Each row was made from one path, in order. Every step used is in the known rows, and no mark comes twice. Write each row's path.
(in the rows, 128 means zero)
Known rows
sedug -> vevag -> bopu -> vonura -> kizode: [136 116  69 140 147 150  93 146 136  52 131 101 130 112 110 123  95 162
  56 125 138 150 117  80 121 101  86 166 120 143 148 137 109 104  92 143
  95]
pumet -> sedug -> vevag -> kopu: [170 119  81 142 142 118 120 143 117 124 139 111 159 106 110 153  65 112
 118 105 152 131 117  88 137 147 100 107 178 129 133 167 115 106 106 163
  79]
taba -> pumet -> sedug -> vevag: [162 124  83 135 161 118  96 145 115 166 125 123 154 110 136 162  72  90
  88 113 119 123 133 144 151 149 132 145 125 110 141 151 135 105  59 182
 106]
bopu -> vonura -> kizode: [ 99  81  98 136 131 130 145 133 158  97 124  85 138 185 108 100 172 138
  87 106 180 160 153  95 149  66 100 164 135  88 140 119  86 112 116 146
 134]
taba -> vevag -> sedug -> pumet -> kizode: [102  85 167 137 120  89 167 135 103 190 166  78 159 117 154 163  70 112
 149 140 138 116  95  94 137  92 112 169 159 109 164 116  60  60  78 124
 162]
sedug -> vevag -> bopu -> vonura -> kizode -> pumet: [129 122  80 121 146 146 102 138 126  54 127 111 124 121 111 131 110 142
  41 128 119 171 124  76 131 114  86 160 123 143 149 143 127 101  88 151
  94]
sedug -> pumet: [102 133 117 127 143 131 150 142 138 144 158 103 125 111 131 155 105 149
 138 144 149 145 130  82 163 107 153 139 121 122 163 149  86  82  81 133
 114]
kopu -> pumet -> sedug -> vevag -> kizode -> vonura: [121 144 132 150 130  96 115 130  96 151 179  50 153 114 110 119 134  56
 154  87 191 128  80 114 173 140  82 133 123 130  76 166 112  91 103 148
  75]
kizode -> vevag -> kopu: [137 124 135  71 167 104 121  66 162 109 126 111 165 156 145 155 113 138
 130 155 147  96 120  87 165 118  99  98 167 155 183 127 138 135 100 142
 118]
taba -> pumet -> kopu: [123 136 110 117 167 100  77 100 160 147 102 136 171 122 153 180  96 138
 133 102 128 126  91 120 158 124 137 185 108 134 154 114 108 106  56 137
 106]
pumet -> kopu: [104 145 112 141 146 108 105 111 158 111 115 122 183 135 129 159  93 171
 181  97 176 130  72  73 159 117 136 162 136 144 124 111  78  93 103 108
  80]
pumet -> sedug -> vevag -> taba: [168 158  75 173 128 144 121 166  84 121 139 108 147 101 120 143  61  96
 129 149 176 118 112 106 145 155 120 108 143 120 128 153 110  92 101 159
  83]
bopu -> vonura -> kizode -> pumet -> sedug -> vevag: [107  79  90 119 121 131 161 155 123 113 127  93 126 184  95 104 163  90
  61 101 162 187 164  92 146 110  87 148 152  92 125 152 116  94 114 176
 109]
kizode -> vevag -> taba: [134 172 125 108 151 138 117  97 121 101 119 102 149 146 161 140 113 119
 140 209 171  84 111 114 171 131 120  97 126 145 171 109 128 120  88 135
 133]
vonura -> bopu: [127 123  89 183 133 136 105 130 150  69 115 101 157 176 139 155  86 180
 117 150 125 160 108  92 171  83 152 131  82  91 144 112 108 112 112 120
  92]
kizode -> pumet -> sedug -> vevag: [132 136 113 127 129 124 145 144  92 139 133 123 147 151 113 158  95  88
 104 120 131 159 138  95 175 167 140 123 150 116 120 157 139  91  93 176
  86]
taba -> pumet: [132 131 114 127 167 115  90 110 156 153 113 131 162 130 158 174 104 125
  95 127 112 121 133 141 172 115 156 166 101 108 164 115 121 124  47 161
 133]
vevag -> sedug -> pumet -> kizode -> vonura: [ 97 130 137 115  96  77 195 116  93 163 159  39 145 122 130 153 132 139
 180 155 196 114 111  93 132  81 119 140 125 152 158 187  87  67  96 119
 118]
bopu -> vonura -> kizode -> pumet -> taba: [ 72  93 139 122 116 123 164 138 143 105 123 106 131 192  95 104 188 103
  85 134 160 179 168  84 141  70 120 169 138  91 129 127 116  88 119 141
 147]
vonura -> kizode -> vevag: [ 81  79 124 116 162 112 150  99 135 136 138  97 148 215 116 106 164 133
 134 157 194 127 160 121 185 119 128 116 123 105 143 120 132 131  88 142
 137]
kizode -> vonura -> bopu: [122 152 100 138 141  96 135 112 145  85 117  71 157 159 141 151  87 166
 136 167 127 150  95  96 168 114 120 104  82 122 119 123 108 104 107 106
 105]
bopu -> vonura -> kizode -> vevag -> taba -> pumet: [119  98 101  89 148 135 132 110 142 113 110  90 119 183 138 107 179 100
  72 159 164 133 155 123 146  84  79 148 120 107 168 123 117 117  92 158
 152]
vonura -> kizode -> pumet -> kopu: [ 65  88 126 114 142 106 148 102 137 135 122 122 152 208 106 139 170 126
 132 109 180 180 133  95 194 123 133 148 124 109 118 128 125  99  78 137
 106]
kizode -> pumet -> taba: [ 73 149 184 138 117 116 142 128 122 123 129 138 160 154 118 160 126 102
 134 168 131 145 142  78 164 120 183 152 133 114 129 123 141  75  93 124
 140]
kizode -> vevag -> sedug -> pumet: [122 123 143  92 133 105 157 101 105 148 157  62 136 146 136 141 122 129
 149 172 184  97 127  90 149 109 114 125 132 141 176 161 114 100  81 145
 119]
pumet -> sedug -> vevag -> bopu -> vonura -> kizode: [152 122  62 150 143 139 129 178 103  93 127 105 128 139 103 109  86 122
  81 126 164 145 126 103 117 118  98 133 132 116 116 154 110  95 119 160
  89]
sedug -> vevag -> kopu: [154 107  90 131 152 126  84 100 152  89 148 106 164  73 119 168  72 147
 101  91 129 138 114  64 148 137  82 133 176 156 169 157 113 119  76 149
  85]
vonura -> kizode -> pumet: [ 73  94 133 124 137 119 155 113 135 139 131 115 144 213 108 134 176 117
 105 125 162 171 161 108 205 122 151 135 116  91 134 129 134 117  71 152
 124]
kopu -> pumet -> sedug -> vevag: [131 139 111 179 143 126 102 152 101 143 163  73 159 115  94 124 122  64
 134  84 167 123  89  99 163 132 104 152 117 118  91 151 109  83 108 144
  74]

Write each row's path
[ 90 156 155 141 141 112 119  95  99 130 137  64 165 165 140 112 181  82
 175 171 179  79  86 115 173  95 112 132 106 158 140 124 120  76 127 113
 111] | kopu -> pumet -> kizode -> vevag -> taba
[143 125  92 151 117  95 137 142  89 123 156  76 145 142 134 135  68 114
 139 121 184 152 108 111 152 147 101  97 138 118  99 180 115 104 111 167
  75] | pumet -> sedug -> vevag -> kizode -> vonura -> bopu
[123 135 127 135 105 111 157 128 115 151 165  62 138 102 119 160 117 142
 145 128 187 127 120  80 139  82 132 161 123 121 166 169  81  90  65 137
 107] | vevag -> sedug -> pumet
[109 123 115 116 146  77 130  97 128 146  95  92 165 170 172 159 113 135
 128 168 103 124 114 144 161 104 143 131  83 136 159 133 134  94  92 132
 133] | taba -> pumet -> kizode -> vonura -> bopu
[114  71 102 110 137 113 157 117 118 145 141 114 133 186  94 141 148  88
  92 111 156 180 160 101 179 146 103 113 149 100 130 166 149 111  81 174
 107] | vonura -> kizode -> pumet -> sedug -> vevag -> kopu
[119  95 160 133 133 104 146 136 115 185 173  77 154 100 148 170  60 109
 128 130 132 124  93  93 143 101 106 175 153  93 158 112  58  75  57 132
 157] | taba -> vevag -> sedug -> pumet
[ 78 141 136 127 125  71 177 104 124 129 116  80 186 170 150 131 129 152
 189 164 168 103 111 109 162 108 145 107 131 163 134 129  99  83 135 105
 129] | pumet -> kizode -> vonura
[148 113 100 142 156 123  67  99 145  99 161  84 160  64 100 163 105 113
 102  75 129 135  89  62 161 128  66 151 156 158 148 157 115 104  78 140
  75] | sedug -> vevag -> kopu -> pumet
[ 49  75 179 134 134 110 158 129 124 156 147 134 147 197 107 125 146  84
 118 155 148 163 155 107 175 116 147 153 132  76 120 106 130  80  72 129
 175] | vonura -> kizode -> pumet -> taba -> vevag
[ 88  85 111 114 124 129 162 128 151 107 118  97 131 199 109 111 191 117
  69 113 154 181 166  87 161  85 103 164 138  88 143 130 109 108 113 160
 134] | bopu -> vonura -> kizode -> pumet
[120 154 125 175 143 120 118 149 116 151 145  75 168 149 103 122 143  70
 150 100 171 114  89 109 175 108 124 147 108 102  93 127 104  89 119 137
  87] | kopu -> pumet -> sedug
[143 172  91 131 145 146 104 147 162  39  94 121 146 136 143 132 104 180
  69 152 122 132  98  83 118  60 119 162 103 135 161 106  91 117 119 127
 108] | vevag -> bopu -> vonura
[101 139 164 115 103  99 150 114 100 150 153 121 154 190 151 150 140  99
 146 111 197 158 131 121 195 126 139 120 151 104 121 166 125 122  85 192
 100] | vevag -> kizode -> pumet -> sedug
[143 160 108 128 125 141 143 150  83 129 126 123 135 134 128 162  97  77
  99 149 140 153 128 100 174 172 131 112 145 121 135 156 139  90  82 172
  91] | kizode -> pumet -> sedug -> vevag -> taba
[149 169 127  89 167 138 103  86 123 131 109 108 141 143 178 152 110 101
 117 212 141  84 120 137 167 133 122 115 110 143 190 114 146 127  57 153
 139] | kizode -> vevag -> taba -> pumet
[134 164 124  93 171 125 109 106 136  76 110 118 153 165 151 137  96 162
 112 197 141  88 103 105 153 115 137 116 106 157 168 104 134 125  98 127
 114] | kizode -> vevag -> bopu
[111 106 100 109 133 137 150 116 142  93 117  77 118 189 123  93 180 118
  90 163 188 134 149 102 144  81  82 134 134 109 157 122 107 115 116 146
 142] | bopu -> vonura -> kizode -> vevag -> taba
[118 133 120 127 107 101 149 123 117 154 159  69 143  99 117 171 109 147
 173 113 198 133  89  63 130  90 118 173 130 141 154 168  74  72  73 123
  86] | vevag -> sedug -> pumet -> kopu
[150 185  97 124 149 139  75 107 137 129  96 133 150  95 173 183  95 117
 133 165 141 111  80 125 156 122 123 154  99 142 164 113 107 108  46 132
 109] | vevag -> taba -> pumet -> kopu
[135 182 118 114 137 114 123  98 111 139  99 106 152 118 184 164 118 108
 138 200 135  95 103 147 157 117 131 118  90 152 174 127 119  99  69 133
 141] | vevag -> taba -> pumet -> kizode -> vonura
[ 83  86 107 105 129 118 155 124 150 105 109 101 137 200 108 119 185 124
  92  99 169 189 138  75 151  87  91 169 142 108 131 127 103  97 113 145
 113] | bopu -> vonura -> kizode -> pumet -> kopu
[ 62  66 175 110 135  97 156 109 137 151 144 135 150 179 108 143 145  82
 107 146 130 165 148  94 166 111 124 143 154  89 133 114 138  83  74 133
 169] | vonura -> kizode -> pumet -> taba -> vevag -> kopu
[175 134  72 122 162 130  90 157 119 123 109 126 133 108 140 148  76 101
  48 125 102 131 125 133 122 121 111 160 115 120 154 150 127 104  81 179
 103] | taba -> pumet -> sedug -> vevag -> bopu -> vonura
[ 97  81 108 106 144 125 151 116 151 103 122  80 131 204 114  90 180 127
  92 132 183 142 159  98 145  79  85 143 142  98 149 121 108 115 124 149
 141] | bopu -> vonura -> kizode -> vevag
[ 60 142 224 153 125  77 119 112 114 162 186  75 171 112 126 124 127  50
 173 129 159 109  65 104 153  97 101 170 124 112  81 101  92  62  91  96
 154] | kopu -> pumet -> taba -> vevag -> kizode -> vonura
[ 74 156 180 190 129 114  97 133 133 126 161  89 169 118  98 120 152  80
 165 131 166 106  93  87 152  79 146 181 104 116  98 112 111  71 110  94
 121] | kopu -> pumet -> taba
[ 60 121 202 112 121  82 172 135 111 175 191  99 122  91 144 148  77  98
 171 180 149 139 106  93 128 104 132 140 146 118 132 135  82  47  76 109
 176] | sedug -> pumet -> taba -> vevag -> kizode -> vonura
[ 73 114 138  99 140 102 186 121 104 157 145  88 127 163 146 136 129 140
 172 190 163 116 132  94 149 105 145 107 138 159 181 159 112  63 124 125
 127] | sedug -> pumet -> kizode -> vevag
[159 167 116  92 166 132 116 105 108 143 110 114 136 147 173 145 106  79
 121 212 151  81 122 148 162 145 123  99 115 136 172 125 147 118  76 160
 136] | kizode -> vevag -> taba -> pumet -> sedug
[111  99 155 126 132  88 142 132 120 188 168  87 157  98 143 174  57 117
 150 112 142 129  70  85 136 105  92 183 154 110 151 107  51  58  60 119
 142] | taba -> vevag -> sedug -> pumet -> kopu
[ 74 134 199 185 144 105  99 138 123 150 167  92 176 108 113 125 119  61
 151 133 135 104  76  91 150  87 125 193 121  98 100  82  96  54 101  94
 153] | kopu -> pumet -> taba -> vevag
[138 136 126 120 152 111  93  85 170 111 141  90 171 109 115 163 147 110
 126  92 137 122  84  73 170  89  84 144 144 139 153 133 110 118  92 124
  89] | vevag -> kopu -> pumet
[130 139 146 141 173 124  99 141 144 115 123 141 173 122 167 161  31 149
  94 154  87 116  72 108 148 107 126 159 125 104 150  54  78 100  76 117
 154] | taba -> vevag -> bopu
[ 87 118 202 107 133 101 143 119 133 139 134 148 166 133 132 176  94  76
 112 158  85 148 119  77 154 122 138 148 170 108 145 102 130  68  83 127
 164] | kizode -> pumet -> taba -> vevag -> kopu
[ 58  96 173 126 140 113 151 132 122 131 138 139 137 190 113 132 134 102
  97 171 129 161 144 106 155 105 150 152 111  90 121  97 138  79  71 124
 163] | vonura -> kizode -> pumet -> taba -> vevag -> bopu
[114 126 140  80 134  96 152  95 110 151 152  69 140 145 130 150 118 134
 169 160 197 101 103  81 140 112 102 138 140 159 167 157 109  84  84 134
 106] | kizode -> vevag -> sedug -> pumet -> kopu
[105 116 137  97 166  90 121  91 122 165 105 115 167 180 173 147 130 118
 130 167 126  91 137 152 163 110 150 136 113 147 182 130 146 105  89 153
 150] | taba -> pumet -> kizode -> vevag
